Each row was made from one path, in order. Every step used is in the known rows, and no mark comes twice. Write each row's path.
Known rows:
rabukul-tuta: [-30.1   4.4 -20.4  23.8  20.2  -1.4 -21.5 -23.2  19.1  -9.8  24.2 -12.4
   0.1  11.1  -8.9  -3.7   3.5 -22.7  21.0   9.2 -14.4  -6.7   6.9  15.5
 -16.0  15.7  15.2   8.7]
tuta-virol-zema: [ -3.0 -61.1  -1.3 -14.0 -16.4   1.4   9.8 -19.0 -21.0  24.5 -10.3  15.5
 -20.6  -3.9 -35.8  23.5  28.9   4.8  30.4   4.8 -14.5  -8.4  21.0 -15.6
   3.2  28.0 -23.1   3.9]
zodif-pavu-pegifut-rabukul-semo: [ 32.9  54.9  20.3  13.6  16.0 -41.3  11.0  25.7 -12.2  15.1  -4.9  -5.8
   9.1  17.7  12.7 -13.5  -4.3  11.3 -12.8  47.5  14.2 -11.8  16.7  -1.0
  12.0 -11.6  17.4 -28.0]
tuta-pavu: [ -7.5  -6.8   5.9   5.2   6.0  13.8 -11.5  20.6 -17.4  -5.2   3.8  -5.6
  -2.6  -9.9   8.1   3.2 -33.5 -21.0  10.6 -11.0   6.9  -3.4   3.2   1.7
   9.9 -14.6  -7.7  14.8]
semo-pavu: [-22.7 -20.2  -1.5 -26.7  25.9 -39.8   0.9  -7.6  34.6   0.8  -6.2  -9.6
   3.3 -35.8  -5.3  -8.8  14.1  13.4 -16.6  -4.5  -5.6  19.3   1.9   1.0
  12.5  -5.4   5.6   5.9]
tuta-virol: [-30.5 -41.9  -5.6  -5.2 -17.6 -13.6  -1.8 -16.1  -9.2  16.7  -4.5  18.8
  -6.9 -11.1 -11.1  18.3   6.5   4.5  -7.5   3.4 -11.0   2.9  21.6  -4.6
   7.8  30.4 -25.0  15.1]
pegifut-rabukul: [ 21.4 -13.9  10.5 -16.8   0.7  -5.1  -8.6  59.9   8.8 -10.5  -6.8   6.6
 -25.1 -16.5   4.0  36.7   9.8  -0.9 -66.9  19.7  14.5  -0.1   0.5   4.2
   9.0  21.3 -16.6   1.8]
zodif-pavu-tuta-rabukul-paza: [ 35.1  36.9   4.6  41.0  -7.5 -15.3   6.0  -5.5  -0.1  14.6   6.6  19.4
  13.3  11.1  12.1 -23.0 -26.6 -13.3 -23.9  12.6  26.4  -7.6  -0.2  15.8
  29.3 -39.2  26.2 -71.2]
semo-rabukul: [-32.5 -51.1  11.3  -7.7   9.4 -12.6  -2.0  -1.3  29.6 -11.6   0.1   9.0
  -2.3 -38.9  -6.4  -7.1   4.3  19.6 -25.6 -19.9  -9.0  -8.9  -7.6   6.2
  26.7 -13.4 -10.9  29.6]
pegifut-rabukul-tuta-pavu-zodif: [ 20.9  15.6 -37.7  27.6 -22.9  14.7 -18.5  55.8  -0.2 -14.5  -5.9  -8.7
   2.5  18.6   6.3  17.7 -29.0  -8.5  -8.7   9.3  16.5   9.3 -13.8   7.9
 -34.0  -7.2  -8.4 -18.5]
semo-pavu-tuta: [ -8.3   2.5 -19.4 -23.5   7.8 -36.3   2.6 -18.4  32.6  18.6 -14.3   6.1
  -0.4 -12.2   9.6 -20.0   7.7   6.3 -20.6  -6.4   7.1  19.2 -11.3  12.6
  -1.5 -15.4  19.2 -24.2]
semo-pavu-tuta-virol-zema: [ -2.5 -18.6 -30.2 -22.3 -16.8 -28.9  12.9 -23.5  17.7  33.8 -23.6   8.5
  -2.4  -3.8  -6.5 -14.3  12.4  16.0   5.7 -10.9   3.1  16.8  -8.7  -0.1
  -9.9 -12.7   8.9 -33.6]
zodif-pavu-tuta: [ 30.7  46.0   9.7  16.5  17.4 -23.5   7.7  -9.6   7.3  17.0  -3.7   0.3
  -0.2  17.3  11.3 -17.3 -16.7 -14.5 -11.9  34.3  20.1  -7.9   9.2  21.4
  36.3 -24.8  42.2 -41.9]
pegifut-rabukul-semo-pavu-tuta-virol-zema: [ 12.3   1.7 -30.4 -15.1 -30.6 -22.0  13.4  56.7   2.1  11.8 -22.9 -15.3
 -14.2   0.1  -9.2  15.9  14.0  30.7 -21.6  -9.8  12.2   4.1  -6.8 -25.2
 -23.1  12.3 -16.7 -45.2]
virol-tuta-pavu: [-10.9 -22.0  39.6 -31.0   6.8  61.1  10.0   3.6 -17.1  -2.1  12.3 -12.6
  18.2  -0.6   9.9   5.0 -38.8 -17.3  32.4 -12.3  -8.3  11.7  18.2   8.0
  20.7  12.9  12.6  55.6]
virol-tuta-rabukul: [-16.8 -40.8  51.0 -21.8  -5.7  61.3   7.2  -6.5 -22.4   6.0  13.8  12.0
  18.5 -18.5   3.5   8.6 -12.4 -11.9  -7.5 -26.3  -3.1  13.3   7.1   6.4
  27.3  24.9   4.5  47.1]
zodif-pavu-pegifut-rabukul-tuta-virol-zema: [ 46.1  35.1   7.4  25.6  -2.9 -22.5  11.0  15.6 -19.4  25.5  -7.2  -1.9
  10.2  35.2  -3.0  -9.5  -6.2  10.4  15.8  51.9  12.1 -13.1  15.0   0.3
   0.0 -16.0  18.1 -35.0]
rabukul-tuta-virol-zema: [-21.5 -25.1 -35.1  26.1 -13.3   9.2  -7.6 -29.8  -3.7  10.9  11.3  -8.4
  -2.6  24.1 -32.8   5.1   9.2  -7.1  58.5   2.2 -19.1  -8.2  11.6  -2.8
 -28.3  20.6   2.2  -6.4]
zodif-pavu: [ 14.4  23.1  27.6  12.7  36.7 -26.1   5.4   2.5   8.0  -0.5   5.0 -15.0
   2.9  -6.4  -3.3  -5.5 -10.4  -6.9  -9.0  35.4   6.7  -6.1  22.9   9.8
  50.7 -13.0  29.3 -11.3]
paza-rabukul-semo-pavu-tuta-virol: [-11.3  15.7  -1.9  18.8  15.2 -60.9  16.9 -11.0   9.5  16.8   5.6 -43.0
  -0.3  -6.7 -18.0  20.4   1.3 -19.7 -13.9 -31.7  -0.8   5.8 -21.9 -16.3
  13.8  -1.2   3.4 -15.6]
zema-virol-tuta-rabukul-semo-pavu: [ 17.7 -25.7  50.1 -39.2   5.5  61.3  12.7 -15.1 -40.4 -24.2  -8.6  -3.7
 -17.0 -11.5  -2.5  11.2  14.5   2.1  33.9 -19.1  -5.1   7.0   0.4 -22.5
  22.2 -14.1  26.7  35.4]
lenapa-pegifut-rabukul-tuta-pavu: [  6.2  34.3 -21.1  31.1  -4.0  54.4 -19.1  17.0  27.2 -41.6  14.5 -24.7
  13.6  10.2 -11.8  17.6 -13.9  12.9 -14.2  14.3  -6.7   6.1   0.3  11.1
  15.0  38.5 -36.9  40.1]
pavu-tuta: [  7.6  14.0  -5.8 -12.1   4.4  -9.5  -6.2 -25.8   9.2  20.2  -5.7  30.6
 -22.8  11.9  19.0  -5.5  11.4 -27.1 -27.6  12.0  11.2  -8.8  -3.7  27.1
   0.0   6.5  15.8 -20.5]

Write each row's path:
[-22.7 -54.3  -2.3   6.5   2.9 -23.5   0.9  -7.8  53.0 -28.0  23.3  27.5
   8.9 -36.5  -7.0 -14.0  -2.8  16.5 -26.4 -19.2 -16.0 -15.0  -0.3   4.9
  13.7 -24.0 -26.8  -8.9]
semo-rabukul-paza
[-41.1  25.6 -13.5 -18.3  21.4 -59.7  10.4 -10.1   8.4   9.7  -1.9 -19.0
   8.4 -13.1   0.2 -27.5  27.6  26.7  13.7 -10.0 -15.5   0.6   9.6 -24.6
 -22.8  11.6  -6.2 -10.6]
rabukul-semo-pavu-pegifut
[  9.4  22.3   8.6  52.3  23.1 -20.9 -10.0  -9.4  -6.2   5.5  25.4 -35.1
   6.6  20.2  -8.8  22.1 -25.9 -54.9   9.6  -8.3   2.4  -5.9 -25.9   8.7
  -0.9 -15.2  14.6  12.0]
paza-rabukul-tuta-pavu-pegifut
[ -3.5  -3.2 -23.7  -4.2 -30.1  -9.8   0.0 -30.8  -4.9  35.8 -13.2  37.1
 -15.8  18.5  13.6  -0.6   1.8 -12.3 -16.2   5.5   9.2  -2.8   1.0  17.6
  -8.9  13.0   0.3 -26.3]
pavu-tuta-virol
[ -6.0 -37.2   9.9  34.0 -18.0   2.4 -13.2  -0.1  -1.8 -11.0  29.2  46.8
  10.2 -32.8  -0.9   1.8  -1.8 -15.9 -47.3 -28.1   7.0  -7.8  -5.4  -2.2
   6.4  -6.8 -34.4 -36.3]
tuta-rabukul-paza
[ 20.5 -25.5  56.7 -36.6   6.6  70.0   9.3 -16.5 -47.9 -27.0  -3.9   2.4
 -24.2  -6.8  -1.4  17.9  16.8  -8.3  32.3 -11.8  -4.7  -2.2   5.9 -19.3
  25.4  -5.8  24.2  40.5]
zema-virol-tuta-rabukul-semo
[ 43.5 -16.4  43.3 -40.8  13.4  73.4   6.9 -21.5 -43.1 -32.6 -15.4   4.5
 -20.5  10.3   7.6  16.5  -3.4 -20.3  61.0  11.1  -4.9   7.5   7.7  -3.9
  14.6 -25.1  28.5  48.5]
zema-virol-tuta-pavu-zodif
[ 18.2  22.5   1.0   0.6  -1.8 -19.5 -13.0  14.4 -10.2  15.2   0.4  27.3
  -3.9  27.0  20.1  -1.2  16.9  -2.8 -22.2  42.1   5.9 -13.1   0.4  11.7
 -42.8  16.8  -7.8   1.7]
pavu-pegifut-rabukul-tuta
[  2.6  41.7 -27.5   8.9   2.9  19.4  -2.8   7.9  38.2 -40.0  -5.7 -22.8
  16.0  -6.1 -13.5   9.9  14.1  36.2 -20.6  13.6 -11.6  18.4   0.9  -1.4
  11.6  42.1 -47.7  27.7]
lenapa-pegifut-rabukul-semo-pavu-zodif
[ -8.2  19.7 -13.6  15.4 -28.2   0.1  -4.4 -11.0 -19.7  26.8  -5.7  30.4
  -7.8   4.7  17.6 -15.4   3.9 -15.4 -30.9 -30.5  21.3  -7.1 -21.6   4.4
 -11.1  -1.0   2.1 -46.7]
pavu-tuta-rabukul-semo
[  1.3 -12.1  21.1 -23.6   2.0  57.8   9.9 -10.2 -17.9  -3.7  -1.3  -2.8
  28.4   7.5  13.2  -2.0 -39.1 -19.8  48.4  -4.8  -7.4  23.4  12.3  14.1
   3.1   2.2   7.7  46.9]
virol-tuta-pavu-zodif
[ 34.0 -23.6  56.3 -46.1  17.3  76.1   6.9 -11.9 -42.3 -31.1  -5.8  -3.5
 -26.5   4.7   5.2  21.1  -3.6 -19.0  50.0   5.6  -5.3  -1.1  12.1  -7.9
  28.0 -18.0  30.5  54.5]
zema-virol-tuta-pavu
[ 41.9  -1.2  48.0 -44.6   2.7  66.1  12.3   8.4 -54.2 -24.9 -11.6  -4.9
 -23.2  17.6  12.1  16.2  -2.1  -4.6  48.7   7.8  -0.7  -4.9   8.9 -19.1
   3.9 -14.7  22.8  39.5]
zema-virol-tuta-pavu-pegifut-rabukul-semo
[ 11.2  27.6  10.5 -16.3   1.8 -34.8  -1.6  25.5 -18.1  16.3  -6.1  22.8
  -8.5  12.7  20.4  -0.1  28.6   9.7 -29.7  33.2   4.8 -16.3   6.5  -5.4
 -34.4  24.9 -21.5  -2.0]
pavu-pegifut-rabukul-semo
[  2.2  45.5 -23.1   5.3  -3.2  22.3  -2.1  11.6  37.5 -29.3  -0.9 -23.4
   7.7  -0.8  -7.8   7.5  10.0  33.7 -32.8   7.1  -5.7   9.3  -1.6   0.1
  17.8  43.7 -38.4  18.6]
lenapa-pegifut-rabukul-semo-pavu-tuta
[-45.2 -33.5 -17.9  20.6   1.0  -3.7  -9.5 -11.5  35.7 -14.4  11.6  -6.6
   9.9 -15.7 -11.1 -18.5  -6.8  15.9   6.3 -24.2 -14.8  -9.1 -13.1   9.9
  -0.3 -18.5   3.7  19.8]
semo-rabukul-tuta
[ 25.7   6.3  -5.7  -0.4 -17.7 -12.5  -4.9  10.9 -22.3  26.6  -6.8  28.8
  -6.5  34.4   4.9   3.6  23.1   5.2   2.9  39.4   2.7 -14.7   3.0   1.5
 -49.4  18.9 -14.5  -6.6]
pavu-pegifut-rabukul-tuta-virol-zema
[  6.3  -8.4 -21.7 -13.4 -13.0 -35.8   5.8   5.9   7.3  26.9 -18.3   5.0
  10.6   5.8  -4.9 -12.3  18.6  31.0   8.2  12.4  -0.6  13.5  -6.2  -8.4
 -37.8  -7.6  -4.1 -16.6]
semo-pavu-pegifut-rabukul-tuta-virol-zema
[ -5.0  19.7   2.7  18.0  38.0 -64.2  13.0 -13.0  15.6  -0.5   3.5 -46.0
   4.5 -15.8 -20.0  19.9   9.6 -24.6  -7.1 -22.1  -5.2  12.7 -21.8 -13.2
  13.0  -5.4   1.9  -4.0]
paza-rabukul-semo-pavu-zodif
[-36.0 -18.6 -21.9  30.8 -13.9   3.1 -11.0  -2.4  12.6  -4.9   7.4  -4.3
  21.1   0.0   1.5 -29.9 -29.1  15.4  25.3 -28.0  -8.2 -10.1 -19.7   7.3
 -17.6 -36.6  -1.5  15.8]
semo-rabukul-tuta-pavu-pegifut
[-40.9 -27.5 -24.5  31.5 -12.6   8.7 -11.2   3.4  21.3 -14.1   9.0 -15.2
  17.7  -9.6  -5.8 -22.2 -34.3  14.1  21.3 -36.6  -7.7  -6.8 -18.5   5.9
  -4.5 -35.0   0.5  14.4]
semo-rabukul-tuta-pavu
[-38.2  28.2 -29.0 -14.6  10.6 -48.9  11.2  -9.9  18.7   8.9  -5.6 -24.2
   1.0 -10.2   0.7 -25.0  18.0  18.4   6.6 -24.8  -7.1   4.9   0.4 -17.7
 -14.8   5.1   6.1 -32.5]
rabukul-semo-pavu-tuta
[  8.4  -1.4  -7.2 -21.1   3.6 -53.2   2.9  11.2  28.1   8.9  -5.0  19.1
  13.2 -12.0  12.4 -15.3  14.3  23.9 -30.5  17.7   1.9  12.2  -0.5  -0.3
 -25.5 -11.6 -13.3 -21.2]
semo-pavu-pegifut-rabukul-paza
[ 30.9 -29.6  62.6 -56.3  29.7  62.8   8.2 -26.4 -29.2 -31.1  -4.3   4.6
 -33.9  -2.1  -0.8  24.5  23.6 -17.1  32.8  18.5 -12.0  -2.8  17.9  -3.7
  33.1  -0.3  34.1  58.8]
zema-virol-tuta
[ -3.1   7.9 -14.5 -15.7  -4.6 -31.3   4.8  66.8  15.1  -9.2 -12.0 -24.9
  -9.7 -19.2  -0.4  16.2   9.9  26.7 -43.1  -6.0   8.7   7.1  -2.0 -21.1
  -8.6  16.3 -16.3 -21.2]
pegifut-rabukul-semo-pavu
[-34.3  -1.5  -0.2  18.5 -20.2 -19.0  -2.1   6.7 -26.0  16.9  -1.0   8.3
  17.4 -28.9   1.3 -19.4  10.6  17.0 -20.6 -46.3   8.5   4.4 -17.0 -24.4
 -11.0  -2.7 -20.4 -21.3]
tuta-rabukul-semo-pavu-pegifut
[ 13.4   1.7 -12.4  23.5 -30.9   1.3  -8.2 -19.2   0.2  16.1  10.3  58.1
  -2.3   4.3  20.0 -12.4  -3.5 -26.7 -45.0 -17.9  21.1  -9.8 -17.7  18.7
 -10.1 -13.2  -6.3 -62.0]
pavu-tuta-rabukul-paza
[-25.2  13.0 -30.2  39.4   2.4  17.5 -22.9  -1.8  -1.7 -10.2  21.0 -24.0
  11.1  19.7  -2.0  -9.0 -34.4 -25.0  44.6  -9.3  -5.0  -4.9  -1.0   9.6
 -23.8  -8.8  13.4   3.4]
rabukul-tuta-pavu
[ 10.3  29.0 -29.7   5.2 -18.7  29.7   6.3   8.8  24.5 -17.9  -7.4 -21.5
   3.8   6.5 -23.3  12.0  16.8  41.1  -8.3   3.7  -9.1   6.3   1.0 -10.7
  11.6  46.6 -45.0   9.8]
lenapa-pegifut-rabukul-semo-pavu-tuta-virol-zema
[-18.2  25.9 -26.7  38.7  -0.9   8.7 -22.9 -10.4 -12.8   3.2  18.5  -8.4
  16.0  33.7   8.6 -20.4 -28.2 -22.9  50.0   3.4  -5.0  -9.5  -1.8  10.7
 -41.2 -10.3   9.8   3.7]
rabukul-tuta-pavu-pegifut
